Known rows, with every step that occurs:
suza -> sedu: [  3   7 -19  -8  27 -27  27  39  44 -10  -7 -19   1  23   8  24  18   2
 -29 -19  -7  -2  16  -3  -8 -28  -2  42  28  -6 -15  21  14  -9  15  -6
 -13   4  20  19  50   3 -22  11  -1 -20 -17 -27  -4   9  -8  10 -15  14
  -6  28 -33 -52  10 -17]
bibiv -> zoki -> nofef -> suna -> mazofa -> sitor -> sedu -> seniti: [-21  -4  -9 -19  48  19  22   7  18  -7  -4  -1 -23 -53 -63 -12  26   1
 -19   3  41  41  15  10  27 -37  -8  -3 -19  18  64  18 -29  -1  11 -14
 -15 -12   0 -12  -7  -3 -10  22  26  21 -16  -1  10 -28  11   0 -24 -61
 -37  -6  30  22   0 -39]
sedu -> sitor: [ -5  -4   9  22   0  20   4 -29 -21   7 -48 -12  -2  12 -28  -8  -5   1
  10  -9  -6  16   7  -7 -53   2 -31   9  12  20  24 -14 -12  -3 -13   8
 -30  26 -11  26  10  -6  -3  18  14  15  30 -10  -7   0  20   4   6 -12
 -13   0   0  11   2  22]
zoki -> nofef -> suna -> mazofa -> sitor -> sedu -> seniti -> mezal: [-35  50  -5 -35  21  22 -11  -9  -2  15  17   9  10 -87 -19  -1  23  11
  -6  17   6  29 -21  21   9  17  -9  17  -9   2  -6   1   6 -31   2   4
 -26  34  -9 -19   9   0  52   0  27 -11   6  30  26 -21 -35 -14   5 -20
 -32 -12 -12  -3 -22 -42]
mezal -> seniti -> sedu: [ 29   2  11  26  37   9   0  11   2 -14  -6   3  -4   0  18  29   0 -16
 -18  12  -8 -35  -3 -11  36   6  30 -16 -15  -8 -43   0   2  46   4 -42
 -13 -18  35   8 -32  11 -13 -14  -6 -14   8  29  -1   2  -9   6  13   4
  -6  10 -27 -11   8  33]
bibiv -> zoki -> nofef: [ 28 -17  22 -29  46  22  45  29  -5 -18 -17  -2 -12  20 -69  15  31 -20
 -10 -10  36  50 -11  10  43 -56 -56   7  12   8  66  47 -16  -4  37 -34
  31 -60  -1 -26 -24   7 -31  67  21  -5 -24  21   1 -19  47 -10 -22 -35
 -19 -13  21  -2  10 -19]
seniti -> sedu: [ 20  26  16   4  26  19   4   7  12  -5   7  11   3  -7  -7  26 -24 -14
 -12 -11 -19 -16  -4  13  31 -21  27 -13   7  11  21 -29   9  -9  17  -4
   5  -3  15 -36 -33   9   6  -1   7 -28   1  18   8   7   7  14   4   3
  -1 -22 -29 -23  -7   3]
nofef -> zoki -> bibiv: [  1  13  11 -46  -4  38   7   4 -18   8 -33 -53 -18 -28 -45  39 -42  15
 -19 -29   9  26 -25  22 -15  -6 -37  35  35  24  21  -7  57  -1   0 -31
  14 -64  -2  -8  -7 -13 -83  77  12   4 -79  15 -12 -24  38   1 -10  13
 -30  -2 -32 -60 -20  14]
mazofa -> sitor -> sedu -> seniti -> mezal: [-36  16  13   6 -44  -5 -37  -5  17  -9  20 -14  -5  17  18 -15 -40   4
  16  -7  -9  22  28  25  22  17  50 -45 -41  25  46 -51  -4 -19 -10  20
  13  36 -16 -31  21 -31  -5 -30   5  32  41   0  19  -8 -13  13   4 -19
  -7   7   7   7  -5  30]
suza -> sedu -> sitor: [-13   5 -17  16  27 -16  18  14  36   5 -30 -16   6  23  -7   3  21  -2
 -14 -21   0 -24  37 -13 -58 -22  -2  55  20   0   2   2 -24  -7   4   5
 -47  27  18  25  48  -4 -17  -2  11  -4  24 -41  -4   1 -11  12  -8  -6
 -14  34 -19 -22   7  -5]
bibiv -> zoki: [ 15 -44  10 -10  24  18  49  19   6 -27 -28 -18 -31  25 -43   2   4 -15
  -6 -23  30  37   3   5  31 -49 -29 -13  -2  14  62  27  -3  18  25 -21
  21 -49  -1   7 -19   5 -36  62   5   1 -40 -16 -19  -5  57  11 -25 -26
   0  -7  18   8  18 -15]
nofef -> zoki: [ -6  -9  21 -35   7  20  24  -7 -23   7 -39 -37 -41 -17 -38  38 -22  19
 -22 -21  15  28 -21   2 -10 -30 -18   6  25  25   6 -18  61  -8  12  -8
  12 -33 -11   9   1 -14 -70  78   5  14 -66 -11 -15  -5  42   9   7   1
 -18 -17 -39 -23   3 -12]
fafa -> mezal -> sitor: [ 37 -21   6  11 -27 -41  29 -26  -3  26  -4 -22   4   2  13   1  17  41
   9  23 -34  -4 -42 -10  25   3 -24 -23 -10 -46 -46  36  15  32 -10 -18
  22 -33  -5 -11  -1 -29  -5  47 -25   4   7  38 -34  23  29 -10 -25  12
 -48  22   8  25  40  35]
mezal -> seniti: [ 20 -23   3  15  17   1   7   9 -11 -12 -30 -17  -8  17  16  19  15   1
 -14  16  -4  14 -13 -20  12  19 -19 -11  -8 -11 -62  26  22  51  -9 -46
 -11 -26  17  54   2  -5 -30  14 -14   6 -11  23 -16   7   5  -2  11   8
  -8  17 -23 -15  23  36]
suza -> sedu -> sitor -> mazofa: [-18  -8 -14  23  12 -29  29  12  65   7 -13   1  24   8  -5   0  20  12
 -28 -23  -8 -29  13 -14 -65 -35  19  49  33  -5  37  16 -23 -14 -10  19
 -34   9   8  22  55   7  -8 -15   0  -7   2 -55  13 -12 -17  11  14  20
 -15  34  -2 -32  19 -20]
seniti -> mezal -> fafa: [ 12  13  21 -20 -25  29 -11  15 -12  -1   9  15   3  24  29   8 -26 -17
   6  35   7  31 -30  18  43  18 -26   6 -13  -8 -15  29  46  -3  23  17
  16 -12   0   5   3  21  48  12   6 -46  -7   3 -15  -6  16 -17   6  25
  63 -19 -26 -12 -10 -21]
lereg -> suna -> mazofa -> sitor -> sedu -> seniti -> mezal: [-23  26 -40 -27 -38  23 -39 -30  -8   5  51  16  11 -52  -4  -4  -8  18
  38   3   2  60  27  23 -12  28  29 -34 -18 -10   5 -28  15  11  -4  30
  46  21 -32  22  -8  -9  42 -19 -34  21  15   8   2   8 -16   6 -23 -37
  25 -66  12  10 -52  11]
fafa -> mezal -> seniti -> sedu -> sitor: [ 41   2  30  43  -9  -7   5 -23  32   1 -12  -8  10 -24  12 -16  14  14
  11   2 -32 -57 -31 -14  42   2  19 -17 -18 -37 -32   1 -40  51  -7 -47
 -26 -22  15 -30 -36 -30   0  11 -31  12  57  26  -5  19 -11  -6  -8  -3
 -40  23 -10  39  15  46]
mezal -> fafa -> sedu -> sitor -> mazofa: [ 19   5 -32  38  33 -17 -15   7  14   4  10  18  18  47 -19 -12 -19  27
 -30  55   5 -21  -4 -34  -9 -14 -20 -14  24  -1  27  10 -38 -12 -18  34
 -15 -11   1  21  39   3   4 -51  -2  -1 -11 -13  17 -22   6 -25  16  22
  49  12  27  10  12   7]
sitor -> sedu -> seniti -> mezal: [-20  -3  29 -19 -47   9 -15  15   4   5  29  15  17   6   1  -7 -26 -18
   6 -18 -25  24  19  11  13   9  42 -14 -13  22  30 -31 -11 -26 -19  25
 -22  20   7  -2 -10  12   9 -65  -7  19  21  -6   4   4 -16  13   7  -3
   9   5  -2   3 -13   4]
bibiv -> zoki -> nofef -> suna -> lereg: [ 15  -5  12 -34  71  14  42  15 -28 -22 -37   2 -35 -33 -77  15  50 -13
 -31 -14  50  34   5  11  34 -58 -60  21  -4   4  35  58   8  -1  32 -41
   2 -36   5 -14 -26   5  12  82  44 -11 -36  11 -11 -20  26  -7 -16 -33
 -30  -7  21  10  21 -51]
seniti -> mezal: [ -3   4  39 -36 -43  31   7   3 -11  -9   4   0   4   4  28   8 -16 -23
  23 -21 -13  28 -41  27  23   8 -19   7 -10   0  -6   3  43 -16  24   5
  28 -10 -14 -16 -16  12  35  40   1 -42  -8   6 -11   7  16   5   9  23
  24 -14 -20  -1 -11 -15]
suna -> mazofa -> sitor -> sedu: [-38  23 -49 -12   7  17 -21   7  35  -7  15  -4   2 -62  11 -14 -21  31
 -33  27  -5   5 -18  22  28   2  14 -37 -18   2  58 -17  52 -14  -8  45
   6  46 -30  26   3 -33  -7 -26 -11  -3 -36  13 -23 -11 -10   8 -15 -13
   5 -41   0 -27 -12   6]
fafa -> sedu -> seniti: [ 20   5 -15  14  11 -31  -8   3 -12 -12   4 -28   4  45  -4 -27  -1  12
   9 -17 -25 -12  22 -25 -29 -19  -9 -18  29   7  -7 -44 -73 -19  -6  -4
 -10   4   7 -11  26 -29 -35 -36 -12  35   2  -9  15  22   9  12  -3 -20
   2  33  20  33 -13  21]
nofef -> suna -> mazofa -> sitor: [-43  21 -48  -4  24  14   7 -31  13  -1 -18 -31 -32 -99   3  -3  -7  41
 -16  16   3  36 -25  10 -13  19 -13  -3 -11   8 -20   0  59  10  -5   8
 -32  39 -19  46  35 -18  41  52   6  -7 -55 -12 -16   0  -6   8 -10 -12
 -23 -12 -31  -5   1 -35]
sitor -> sedu -> seniti -> mezal -> suza: [-33 -13  15 -11 -33   5 -24  16  -5   5  28  32   9   6  13  -6 -21 -25
   0  -2  -2  -1  15  -2  19  28  32  -7 -18  24   5 -22   0 -18 -21  23
 -11  22   3  -2 -19  26  11 -70  -2   9  15  -9   7  -3 -24  -4   8  16
  19  -3   9   5  -5   3]
sedu -> sitor -> mazofa: [-15 -24  12  31 -16   4  16 -35  13  11 -25  11  24  -5 -26  -9  -6  23
  -8 -11 -13  15 -19 -12 -67 -18  -6   2  29  15  66  -1 -14 -13 -29  23
 -12   1 -21  24  23   8   4   6  -5  15   3 -25  13 -15   8   4  36  15
 -12  -1  18   0  17   4]
bibiv -> zoki -> nofef -> suna: [ 13 -17  18 -31  59  20  54  17  -7  -8 -27  -6 -27 -18 -76  18  35 -11
 -15 -13  36  58 -10   6  31 -42 -53  20   7  16  28  52 -14   8  32 -44
   7 -56   3 -22 -10  17  -1  85  38  -6 -33  10   9 -24  39 -12 -18 -33
 -34   2   8  10  18 -44]
seniti -> mezal -> fafa -> sedu -> sitor -> mazofa: [  4   5  11   0 -20   6 -13   2  14   1  27  34  23  26  19 -15 -26  -2
   1  28  -2 -23 -37  -1  11  -2  -6   0   0 -11  19   8 -12 -23   7  36
   5 -15  -8 -25   6  12  58 -34   3 -35  -4 -14  13 -21   5 -21  26  33
  64  -3  18  24 -10 -22]
lereg -> suna -> nofef -> zoki -> bibiv: [ 42  20 -19 -47  16  37 -21 -24 -61   1   7  -4  -9 -34 -67  40  13   9
   9 -25  19  62  26  23 -18  19 -37   6  36   1   5  37  59   6  11 -26
  69 -36 -23   5 -44  12 -23  88   0  25 -59  56  -2 -11   8 -14 -21   2
   5 -68  10 -67 -19   0]

Rows:
[ 12  -8  -2   4 -17 -37  -3 -10 -30   6  21 -12   6  48  31 -24   0   1
  31  -3 -21 -35   8 -14 -31  -1  -1 -16  -3 -12 -37 -34 -56 -13   1   5
  -2  -1  12 -27   1 -21   1 -40  -2  11  12   1  10  21   4  14   6 -14
   7  35  30  54 -13  15]	fafa -> sedu -> seniti -> mezal -> sitor
[  3  12  20  32  12  16   8 -22  30   9  -2  37  22 -23 -19  11 -26  -4
 -12 -13 -11 -45 -10   2 -25 -32  50  -5  13  18  74 -33 -27 -18 -11  23
 -13   7   3 -33 -23  16  22 -27   9 -12  23 -10  23 -14  -3   9  35   8
 -10 -15   4  -3   0   3]	seniti -> sedu -> sitor -> mazofa
[  8 -20   0   7 -28 -46   5  -8 -12   9  30   2  22  37  30 -23   1  12
  21  -4 -26 -35 -10 -18 -39 -11  14 -21  10 -18 -10 -23 -54 -17 -12  13
   8 -18   2 -27  10 -10   9 -50 -13  11  -6  -8  26   8   1  11  20   2
   8  35  43  50   1   5]	fafa -> sedu -> seniti -> mezal -> sitor -> mazofa
[ 48   9 -21 -22  21  18 -22 -21 -56 -12  20  19   1 -12 -44  23  40   6
  17 -11   6  75  32  10  -7  23 -35 -25  25 -11  -8  43  42   6  12 -11
  65   1 -28  22 -28  23  15  59 -12  21 -21  51  -1   8  -4 -13 -16  -1
  23 -64  16 -44  -4  -3]	lereg -> suna -> nofef
[ 10  26  17  30  28  26  -5 -19   3   6 -19  16   5  -8 -20   7 -24 -21
   5 -15  -7 -40  10   5 -15 -18  29   0   0  23  38 -48 -24  -7   4  11
 -27  23  11 -27 -35  10  12 -17  24  -9  42   1  10   0   2  13  13 -15
  -9 -19 -11   8 -16  17]	seniti -> sedu -> sitor
[ 16   5 -18  23  21 -18  -5 -12  -8  -8 -14 -13   3  31 -26 -19  -6  10
  -1 -17 -16 -39   3 -21 -35 -15 -24  -6  21  12  16 -39 -55 -24   1  15
 -13  10 -11 -16   9 -30  -9 -19  12  15   3  -2  13   6  13   0  -1  -8
   0  20  31  40  -6  26]	fafa -> sedu -> sitor
[ -3   5  24  11 -36  23 -21  -1 -26   6  -1  -1   7  41  30 -25  -8 -19
  36  20   6  38  13   1 -20  19  -9   7  -3   4 -17   1 -15   5  -8   6
 -18  16  17  26  23  19  12 -23  -9  11  35 -24  -6  10   8   2  13  -9
  39   3 -18  10 -26  -4]	sedu -> seniti -> mezal -> fafa
[ 16 -16  11  50  28   7   3 -11  19  -4 -12  22  11 -14   9  14  -2  -9
 -17  10  -4 -53  -6 -19 -15  -2  47  -8 -11  -6  -2  -6 -25  42 -19 -23
 -26 -13  28  12 -29  12  -1 -37  -6  -2  25   8  13 -11 -17   7  40   7
 -12  12  -4   5  19  30]	mezal -> seniti -> sedu -> sitor -> mazofa
[-23 -14 -41  25  33 -30  -3  27   2  -3 -18   3 -17  27  28  -6  17 -21
 -11   9  33 -39  27 -34 -34  16 -17  47  27   3 -57  17  -6  14 -11 -11
 -13  25  17  41  36  23 -30 -13   2  -2  -8 -43   6   6 -23 -16  -3  23
   7  24 -14 -33  14 -14]	mezal -> suza -> sedu -> seniti
[ 11  -4 -18  11   0 -40  15  13  44  -7   0  -9  -5 -10  24 -13  21  18
 -11   5 -10 -49 -40 -21  47   6 -27  24  23 -36 -58  39   3  24   4 -26
  15 -15  -6 -17  15 -15  -8  36 -28 -16  -6  -6  -6  21  -9 -28 -34  41
 -16  20  -9  -8  33  -4]	fafa -> mezal -> suza -> sedu
[ -9  -4  -4   2 -15 -34  22  16  13  16   1 -13  13  37  48  -1  29 -15
  17 -11   0 -19  38  -5 -50  -8  24  48  -4 -19 -45   6 -19   4   3  -2
 -30  19  32  13  39  10  -1 -27   5 -12  28 -41  -8  20 -20  26  -6  -5
  -9  45 -16  -5  -1 -21]	suza -> sedu -> seniti -> mezal -> sitor
[-32  21   3  17 -35  -3 -49   7  16  -7  24  -6  -5  32  18 -16 -40   8
   8  28   2  27  33  16  34  25  46 -42 -43  22  39 -35  -3  -7  -8  29
   3  35  -8 -15  35 -19  -2 -48   9  31  47  -6  16 -17  -8   0   5 -14
  19   6   3   3  -6  27]	mazofa -> sitor -> sedu -> seniti -> mezal -> fafa
[ -6 -23  25   4 -49   0   3 -26 -45  22  -7  -7   7  28  42 -17   7 -16
  48   3  -5  20  12   2 -49  19   2   1 -20  -6 -41  -3 -11  14 -11  -4
  -9  11  16  13   3   9   9 -12   3  10  35  -8 -14  20  12  19  13 -18
  -5  14   0  29  -8  11]	sedu -> seniti -> mezal -> sitor
[-24  -9   2 -21  -6   0  -1  26   6 -13   7  20  -7   4  50   8   0 -37
   2 -10  25 -39 -30   9  22  21 -16  47   2  -9 -51  26  47  -4  25   4
  26   4  -1 -13 -10  30  34  16  11 -65 -19 -20   2   2 -15 -18   1  50
  36  -4 -20 -19   1 -40]	seniti -> mezal -> suza -> sedu
[-15   7   8  -4 -14 -16  10  27  35  -2   4 -17  10  30  39 -11  21 -17
  19 -32 -10  -7  34   2 -38 -15  18  55  11  -7 -24   0 -26 -10  12  -6
 -31  23  25   6  46   5  -6 -20  -7  -7  29 -50   3  19 -19  23  -5  -4
   0  37 -26 -16 -17 -29]	suza -> sedu -> seniti -> mezal
[-14   1  19  -9 -34  13 -30  28   7   9  32  24  17  16   3  -6 -26 -17
  -8  16  -7  25  28   7  31  13  36 -19 -19  19  29 -16 -10 -17 -21  30
 -25  19  15  11   3  20  14 -83  -2  11  23  -7   0  -7 -14   3   6   3
  34   2  -4  -2 -14   1]	sitor -> sedu -> seniti -> mezal -> fafa
[-16  22 -57 -14 -17  16 -34 -26  -6   5  43   7   7 -45 -22  -1   1  32
  27  12   4  69  41  11 -21  19  23 -40  -4   0   8 -29   8  15 -11  28
  34  18 -29  39   3 -13  11 -21 -39  38   8  12  -1   6 -11   2 -29 -45
  11 -60   9  -1 -40  26]	lereg -> suna -> mazofa -> sitor -> sedu -> seniti
[ 23   0  12 -27  41  20   0  -5 -48 -14 -34 -12 -34 -42 -31  18  20   1
 -38 -17  22  10  -5  12   2  -9 -37  -4  24  14  36  37  81 -36  15  -8
  19  16 -22   1 -40   1 -61  83  23  11 -81  31 -20  -7   1  -1  14  10
  -2 -51   2 -59  16 -34]	suna -> nofef -> zoki
[ 23 -18   9  16 -49 -50  18 -15   6  38  14  -5  12   5   8  -9  14  38
   2  24 -37  -9  -7 -14  27   6  17 -35 -21 -34 -28  10 -20  21 -32  -5
  -8 -16   5 -14  -3 -25  -9 -16 -28  32  28  29 -21  20   6  -1 -22  -2
 -50  33  23  31  33  41]	fafa -> mezal -> sitor -> sedu -> seniti
[  0  -5  -8   4  -7 -23 -20   2 -20 -15  19  -1  -4  38  29 -34  -9 -16
  25 -13  -7 -44  -5 -21 -16   7 -13  -8  14   2 -39 -37 -57 -16   4   0
  11   8   0 -31   0 -11  -1 -40  -5   6   4 -12  26  19  -3  -7   4   4
  26  20  26  47 -19   1]	fafa -> sedu -> seniti -> mezal -> suza
[-47   4  -1  16 -36  -8 -46   0   3 -11  15   2 -17  12  28 -14 -41  -2
  12   7  10   0  17  13  32  38  41 -40 -40  27  21 -41   5  -8 -15  20
  21  37 -18 -28  10 -20  -4 -36  12  25  37  -3  23 -17 -18  -8   5  -3
   2   1  14   8   1  25]	mazofa -> sitor -> sedu -> seniti -> mezal -> suza
[-40  29 -43  -5 -16  25 -43   5  26   1  28   8   7 -48  33 -29 -25  16
 -13  56   7   0  -3  18  22  22  21 -30 -33   0  42 -17  33 -10 -14  54
 -12  58 -16  29   6 -19  12 -65  -9 -10  -3  -6 -18 -13 -27   4  -7 -21
  35 -43   4  -8 -35  -6]	suna -> mazofa -> sitor -> sedu -> seniti -> mezal -> fafa
[ 38   2 -10 -41  24  26 -14 -25 -64  -3   3   6 -25 -30 -61  40  27  17
   7 -19  22  71  30  12 -12  10 -25 -16  27   3  -7  29  59   0  16 -13
  69 -17 -33  13 -37  15 -17  85  -6  30 -53  38  -6   0   7 -13  -7  -7
  14 -76   7 -40  -4 -15]	lereg -> suna -> nofef -> zoki
[  8   9   6  -5 -22 -19 -12  -2 -11 -12  23 -17  11  45  19 -31  -7  -8
  34 -29 -23 -23   5  -9 -14  -4  -4 -12  13   1 -13 -41 -66 -26   6   1
  -3   6  -2 -35   1 -21  -2 -36 -10  14   7 -14  19  22   2  11   1 -11
  17  25  21  47 -26   5]	fafa -> sedu -> seniti -> mezal
[ -4 -19  25 -33 -40  -3   8   5 -24  25  26  25  10   3  26  29 -21 -16
   2  16 -10  -2 -24  21  30  20  18 -11 -47 -11 -18  12  57 -10   3  24
  15 -13   0 -18 -33  17  48 -16  19 -43  -9  28 -20  -7  10   6   8  26
   8  -3   7   9  11  -1]	seniti -> mezal -> sitor -> sedu
[-28  -8   4  -7  -7   5  -4   7   3  -3 -11  23  -6   2  41  -4  -1 -39
  12  -8  31 -53 -22   3 -10  24 -14  54  -5  -2 -43  13  28  -4  18  10
   5  18  -4  -6  -7  31  45   7  24 -55  10 -30   0  -6 -18 -17   6  41
  31  -2 -10   0  -2 -30]	seniti -> mezal -> suza -> sedu -> sitor
[  8  -7 -12  20 -10 -44   8   4  37   2  -8 -11  -2   1  28 -29  31  15
   5   1  -7 -47 -17 -29  21   7 -20  25  24 -34 -61  26 -29  23  -6 -28
  -4  -1  -1  -3  20 -17 -21  14 -40  11  19 -22  -2  27 -19 -21 -29  23
 -26  33  -3   5  24   1]	fafa -> mezal -> suza -> sedu -> seniti
[ 19  -5  10  47  36  13  -6  -9   1  -5 -28   6   0  -4   8  11   0 -19
  -4  11   1 -55   9 -15   1   8  32  -3 -21   0 -30 -17 -24  47 -10 -32
 -37  -1  32  19 -35   4  -7 -22   8  -2  40  18   2   0 -11   6  25  -9
 -14  12 -16  12   3  43]	mezal -> seniti -> sedu -> sitor
[-38 -19   3  -2 -17   2   7   9  27  -3   5  38   8  -3  43  -6  -1 -28
   2  -9  24 -55 -42   1 -19  11   3  50   5  -5 -14  25  20 -12   7  21
  14   5 -11 -13  -2  34  49  -3  12 -57  -8 -38  14 -14 -25 -20  24  58
  31  -2   4  -7   9 -43]	seniti -> mezal -> suza -> sedu -> sitor -> mazofa
[ 50   5  27  26  -6 -14   8  -7  37  -7   4 -10   6 -22  20  -1  13  18
   0   6 -42 -44 -41  -9  73   3  21 -24 -13 -44 -46  11 -23  49   0 -53
  -3 -37  13 -32 -30 -30 -11  17 -40   2  31  38  -9  21  -3  -5 -14   5
 -32  22 -16  20  19  38]	fafa -> mezal -> seniti -> sedu
[ -4 -31 -11  10 -11 -35   8   0 -37  41   3   9   7  27  -1  20   1   8
 -12  38 -10   7  35 -22 -22  10  28 -28 -27   2 -21  -7   8  12 -40  17
 -21   2  24  37   0  12 -17 -59  12  24   7  19 -21  -2   8  12   7  -8
 -30  22  19   6  25  35]	mezal -> sitor -> sedu -> seniti
